Each row was made from one walk, in order. Every step used is in the known rows, and no mark comes twice. Write each row's walk.
Known rows
velus/sazin/vuga/bitun/gazom: [-0.179 -2.187  0.189 -1.969  0.932 -1.158  1.875 -1.303  2.103  0.801
 -2.033  0.713  0.287 -0.078 -2.824 -1.780 -1.369 -1.840  0.335 -1.008
  1.080  1.107 -0.201 -1.585]
vuga/sazin/gazom/bitun/velus: [ 0.451  0.424 -0.649 -4.100  0.969 -1.807  0.933 -0.621  2.254  1.959
 -3.362  0.061 -1.780 -0.124 -1.327 -0.858 -4.750 -1.746  0.379 -0.133
  0.347  1.230  0.310 -2.959]
gazom/bitun/velus/sazin: [ 1.009 -0.872  0.634 -3.761  0.712 -1.937  0.729 -0.751  1.542  1.426
 -2.266  0.230 -0.420 -0.582 -1.632 -0.845 -4.269 -3.341  0.499 -0.946
  3.637  0.749  0.313 -2.000]
tidep/gazom: [ 0.223 -0.627 -0.359 -1.781  0.752 -0.999  1.712 -1.294  1.684  1.676
  2.709  0.294  0.076 -0.032 -1.090 -0.451 -2.673 -1.319  0.327 -0.461
  1.105  0.112 -0.822 -2.456]
velus/sazin/gazom: [ 0.836 -1.907 -1.161 -1.775  0.859 -2.050  1.943 -0.513  1.737  1.205
 -2.840  0.609  0.162 -0.542 -1.533 -2.762 -2.962 -2.940  0.788 -1.729
  4.591  0.667 -0.625 -1.268]
bitun/gazom/tidep/velus/sazin: [-1.148 -1.082  0.429 -2.875  0.923 -1.843  1.080 -0.417  2.470  1.651
 -6.609  0.290 -0.002 -0.106 -0.542  1.654 -2.680 -3.538  0.245 -1.150
  0.653  0.503 -1.527 -2.625]
sazin/vuga/bitun/gazom/tidep/velus: [-1.541 -2.134  0.354 -3.471  0.675 -1.048  1.856 -1.555  2.678  1.763
 -3.774  0.197 -0.900  0.309 -2.394  2.410 -2.342 -1.185  0.036 -0.300
 -1.924  1.546 -0.392 -3.343]
gazom/bitun/velus: [ 0.202 -0.468  0.291 -4.080  0.510 -1.626  0.922 -0.924  1.553  1.896
 -1.462 -0.213 -0.998 -0.063 -1.541  0.451 -4.391 -1.898  0.169 -0.421
  3.103  0.644  0.530 -2.575]
tidep/gazom/bitun/vuga/sazin/velus: [ 0.414 -0.077 -0.235 -2.066  1.064 -1.513  1.396 -1.359  2.210  1.359
  1.315  0.246 -1.486  0.519 -1.688  1.061 -4.520 -1.625  0.302  0.252
 -2.519  0.774 -0.323 -3.186]
gazom/bitun/velus/sazin/vuga: [ 0.476 -1.698  0.544 -3.849  0.778 -1.944  1.195 -0.868  1.626  1.205
 -1.950  0.054 -0.663 -0.177 -2.157  0.070 -4.461 -3.371  0.450 -1.126
  3.237  0.695  0.414 -1.978]
velus/sazin: [ 0.857 -1.497 -0.003 -1.982  0.721 -1.685  0.403 -0.849  1.590  1.036
 -1.345  0.662  0.693 -0.597 -1.393 -2.574 -2.713 -2.774  0.883 -1.190
  3.542  0.256 -0.653 -1.442]
sazin/vuga: [-0.752 -1.995 -0.457 -2.514  0.562 -1.279  1.268 -1.171  1.630  1.273
  0.100 -0.198 -0.375  0.587 -1.983  0.303 -3.143 -1.018  0.345 -0.703
  2.221  0.140 -0.206 -2.147]
gazom/tidep: [-0.830 -1.184 -0.322 -2.559  0.137 -1.609  0.616 -1.332  2.151  2.118
 -1.792  0.216  0.113 -0.291 -1.325  2.361 -3.839 -1.312  0.538 -0.564
  2.398  0.941 -1.355 -3.811]
bitun/vuga/sazin/gazom: [-1.284  0.056 -1.159 -2.758  1.139 -1.495  0.670 -0.572  2.483  1.512
 -2.267 -0.151 -1.009  0.253 -0.967  0.025 -2.340 -0.817  0.139 -0.142
 -2.215  0.064 -0.688 -2.363]
tidep/gazom/bitun/velus: [ 0.536 -0.177  0.263 -3.334  0.829 -1.299  2.011 -1.206  1.664  1.956
  1.669  0.112 -0.778 -0.108 -1.352  0.814 -4.014 -2.118  0.081 -0.353
  1.337  0.514  0.022 -2.803]
tidep/velus/sazin/gazom/bitun: [ 2.534 -2.096 -0.060 -3.430  0.875 -2.048  1.579 -0.222  1.679  1.566
 -5.924  0.730 -0.693 -0.497 -0.852 -1.701 -4.982 -3.320  1.231 -1.497
  1.793  1.222  0.090 -1.326]
velus/sazin/gazom/bitun/vuga: [ 1.239 -1.835 -0.767 -2.122  0.765 -2.123  2.293 -0.498  1.752  1.325
 -4.314  0.610  0.011 -0.208 -1.614 -0.464 -4.067 -2.060  0.693 -1.574
  2.451  0.971 -0.208 -1.275]
tidep/velus/sazin/gazom: [ 1.171 -2.075 -0.432 -3.127  1.040 -1.997  1.237 -0.252  1.842  1.292
 -4.624  0.554 -0.698 -0.676 -0.695 -2.513 -3.281 -4.008  1.045 -1.631
  1.991  0.486 -0.356 -1.193]
gazom/bitun/vuga: [ 0.449 -0.809  0.062 -2.833  0.401 -1.399  1.099 -0.854  1.606  1.762
 -2.173 -0.011 -0.151  0.508 -1.358  1.895 -4.212  0.119  0.425 -0.260
  0.228  0.663  0.102 -2.202]
velus/sazin/gazom/tidep: [ 0.205 -2.191 -1.101 -1.950  0.607 -2.251  1.933 -0.788  2.269  1.611
 -4.002  0.760  0.242 -0.890 -1.549 -0.058 -3.762 -3.161  0.860 -1.788
  4.238  1.212 -1.389 -2.605]
velus/sazin/gazom/tidep/vuga/bitun: [ 0.985 -2.371 -0.659 -1.979  0.577 -1.815  1.794 -1.239  2.610  1.729
 -3.829  1.360  0.186 -1.270 -1.895  0.468 -3.067 -2.491  1.168 -1.104
  3.193  2.198 -1.266 -3.385]

Write each row's walk
[ 0.222 -1.933  0.618 -3.418  0.555 -1.942 -0.075 -0.811  2.281  1.703
 -4.473  0.632  0.017 -1.007 -0.707  1.067 -3.950 -3.838  1.117 -1.115
  0.815  0.911 -1.372 -3.033]  gazom/tidep/velus/sazin
[ 0.709 -1.407  0.519 -3.145  1.090 -1.520  2.308 -1.218  1.726  1.316
  1.303  0.332 -0.452 -0.265 -1.954  0.547 -4.111 -3.399  0.341 -1.031
  1.405  0.545 -0.071 -2.234]  tidep/gazom/bitun/velus/sazin/vuga
[-1.680  0.680 -0.003 -2.461  0.829 -1.231  0.423 -0.629  2.928  1.933
 -5.205  0.225 -0.198  0.475 -0.229  3.541 -2.620 -1.155  0.338  0.176
 -0.131  0.721 -1.877 -4.392]  bitun/gazom/tidep/vuga/sazin
[-0.560 -1.548  0.546 -3.402  0.587 -1.499  0.162 -1.602  2.805  1.791
 -1.852  0.951 -0.194 -1.485 -1.779  2.176 -2.226 -3.297  0.734 -0.284
  2.265  1.576 -1.164 -4.414]  gazom/tidep/vuga/bitun/velus/sazin
[-0.556 -0.579 -0.051 -2.221  0.588 -0.710  1.680 -1.554  2.159  1.652
 -1.781  0.371 -0.206  0.183 -2.272 -1.347 -0.899  0.043 -0.137 -0.038
  0.543  1.239 -0.025 -2.358]  vuga/bitun/gazom
[-0.932 -0.998  0.168 -3.479  1.067 -1.974  0.138 -0.723  1.849  1.067
 -0.500  0.027 -0.477 -0.911 -1.443 -2.057 -1.817 -4.625  0.170 -1.129
  4.032 -0.368 -0.353 -1.767]  bitun/velus/sazin
[-0.149 -1.351  0.479 -3.592  0.810 -1.367  0.318 -1.675  2.144  1.297
  0.431  0.625 -0.520 -1.412 -2.677 -3.010 -1.004 -3.211  0.211 -0.486
  1.936  1.031  0.276 -2.238]  vuga/bitun/velus/sazin
[-1.518 -1.580 -0.818 -3.418  1.013 -2.436  1.500 -0.759  2.387  1.637
 -2.914  0.126 -0.872 -1.110 -1.606  0.214 -2.754 -4.994  0.053 -1.714
  4.705  0.410 -1.004 -2.756]  bitun/velus/sazin/gazom/tidep
[ 1.118 -2.811  0.845 -3.536  0.913 -1.337  0.454 -1.242  1.979  1.011
 -2.275  0.814 -0.495 -0.735 -2.065 -2.179 -2.607 -3.084  1.090 -0.854
 -0.927  1.198  0.185 -1.660]  tidep/velus/sazin/vuga/bitun
[-0.395 -0.186 -0.772 -2.252  0.893 -1.886 -0.432 -1.288  2.288  1.013
 -0.116  0.008 -1.895  0.279 -1.855 -2.198 -3.699 -2.534  0.524  0.208
  0.903  0.509 -0.328 -3.197]  vuga/sazin/velus
[-0.274 -2.752  0.524 -3.511  0.639 -1.948  0.435 -0.880  2.347  1.497
 -4.150  0.509 -0.204 -0.655 -1.275  2.039 -4.200 -3.838  1.081 -1.203
  0.343  0.881 -1.208 -3.008]  gazom/tidep/velus/sazin/vuga
[ 0.611  0.495 -0.496 -3.945  1.024 -1.606  0.615 -0.480  2.364  1.900
 -3.639  0.198 -1.714 -0.066 -0.517  0.937 -4.370 -1.950  0.810  0.138
  1.173  1.041 -0.123 -3.598]  tidep/vuga/sazin/gazom/bitun/velus
[-0.051 -2.348 -0.125 -2.708  0.428 -0.823  1.382 -1.940  1.945  1.450
  0.935  0.354 -0.500  0.071 -3.063 -0.605 -2.344 -0.051  0.399 -0.143
  0.400  1.388  0.388 -2.553]  sazin/vuga/bitun
[ 0.518  0.446  0.060 -2.785  0.797 -0.998 -0.915 -0.744  2.206  1.492
 -1.483  0.485 -0.432 -0.047 -0.220  0.019 -3.042 -0.924  1.208  0.547
  0.057  0.466 -0.815 -3.512]  tidep/vuga/sazin
[-1.806 -0.279 -0.781 -2.371  1.137 -1.771 -0.449 -1.107  2.458  0.860
 -0.218 -0.361 -1.830  0.553 -1.710 -0.220 -2.482 -2.163  0.045  0.316
 -1.519 -0.158 -0.576 -2.838]  bitun/vuga/sazin/velus
[ 0.101 -0.244 -0.242 -2.749  0.723 -1.851  0.220 -1.097  2.116  1.258
 -1.992 -0.038 -1.648  0.725 -1.838  0.824 -4.875 -1.168  0.481  0.336
 -1.356  0.999  0.104 -2.999]  gazom/bitun/vuga/sazin/velus
[-0.557 -1.169 -0.190 -2.456  0.231 -1.449  0.415 -1.111  2.293  2.133
 -2.352  0.453  0.101 -0.231 -0.662  3.974 -3.702 -1.352  0.927 -0.283
  2.967  0.901 -1.679 -4.433]  gazom/tidep/vuga
[ 0.221 -2.989  0.845 -3.631  0.531 -1.547  0.458 -1.558  2.573  1.620
 -3.454  0.950 -0.295 -1.083 -2.158  1.259 -3.606 -3.113  1.106 -0.754
 -1.148  1.899 -0.783 -3.394]  gazom/tidep/velus/sazin/vuga/bitun
[-0.138 -1.691 -0.456 -3.455  0.974 -1.668  1.553 -1.470  2.271  1.445
 -0.767  0.630 -0.954 -1.348 -2.721 -3.170 -1.248 -3.367  0.184 -0.922
  2.743  1.294  0.291 -2.074]  vuga/bitun/velus/sazin/gazom
[-1.335  0.396 -0.084 -2.945  0.960 -1.138 -0.679 -0.816  2.320  1.375
 -0.957 -0.076 -0.496  0.193 -0.905  0.214 -2.079 -0.639  0.280  0.468
 -3.164 -0.206 -0.768 -2.520]  bitun/vuga/sazin
[-1.787 -0.676  0.146 -3.163  0.730 -1.587  1.220 -0.523  2.533  2.068
 -5.994 -0.172 -0.577  0.424 -0.471  2.795 -2.810 -2.240 -0.002 -0.688
  0.159  0.417 -1.356 -3.171]  bitun/gazom/tidep/velus
[-1.208 -1.517 -0.755 -3.298  1.079 -2.305  1.280 -0.591  2.532  1.612
 -3.440  0.247 -0.857 -1.079 -1.026  1.467 -2.620 -5.052  0.411 -1.484
  5.105  0.458 -1.253 -3.229]  bitun/velus/sazin/gazom/tidep/vuga
[ 0.250 -1.577 -0.387 -3.150  1.060 -1.468  1.342 -1.152  2.381  1.461
 -1.456  0.761 -0.968 -1.187 -1.824 -1.219 -1.261 -3.199  0.618 -0.666
  3.415  1.174 -0.138 -2.748]  tidep/vuga/bitun/velus/sazin/gazom
[ 0.690 -0.469  0.088 -2.203  0.746 -1.060  2.171 -1.120  1.668  1.913
  1.044  0.250 -0.018  0.366 -1.192  2.085 -3.910 -0.336  0.291 -0.267
 -1.260  0.509 -0.405 -2.444]  tidep/gazom/bitun/vuga
[ 0.497 -2.111 -0.965 -1.861  0.704 -2.166  1.688 -0.583  2.393  1.611
 -4.453  0.912  0.253 -0.848 -0.982  1.235 -3.619 -3.255  1.171 -1.553
  4.663  1.218 -1.687 -3.109]  velus/sazin/gazom/tidep/vuga
[-0.957 -1.408 -0.911 -3.293  1.233 -2.278  1.488 -0.492  1.977  1.221
 -1.865 -0.016 -0.981 -0.882 -1.529 -2.247 -2.066 -4.786  0.016 -1.661
  5.019 -0.163 -0.353 -1.546]  bitun/velus/sazin/gazom
[-1.238 -0.784  0.013 -2.327  0.345 -0.987  1.690 -1.725  2.636  2.115
 -2.920  0.526 -0.059 -0.096 -2.311  1.350 -1.727 -0.198 -0.105 -0.114
  0.176  1.803 -0.813 -3.708]  vuga/bitun/gazom/tidep
[-1.174 -1.557 -1.070 -3.437  0.639 -1.652  1.934 -1.346  2.849  2.415
 -2.669  0.377 -1.408 -0.841 -1.787  2.734 -2.638 -2.258  0.253 -0.565
  3.075  1.670 -0.841 -4.446]  sazin/gazom/tidep/vuga/bitun/velus
[ 0.265 -1.246  0.519 -3.326  0.913 -1.195  0.097 -1.386  2.264  1.298
 -0.272  0.828 -0.503 -1.217 -1.723 -1.034 -1.068 -3.079  0.695 -0.228
  2.584  0.923 -0.205 -2.907]  tidep/vuga/bitun/velus/sazin
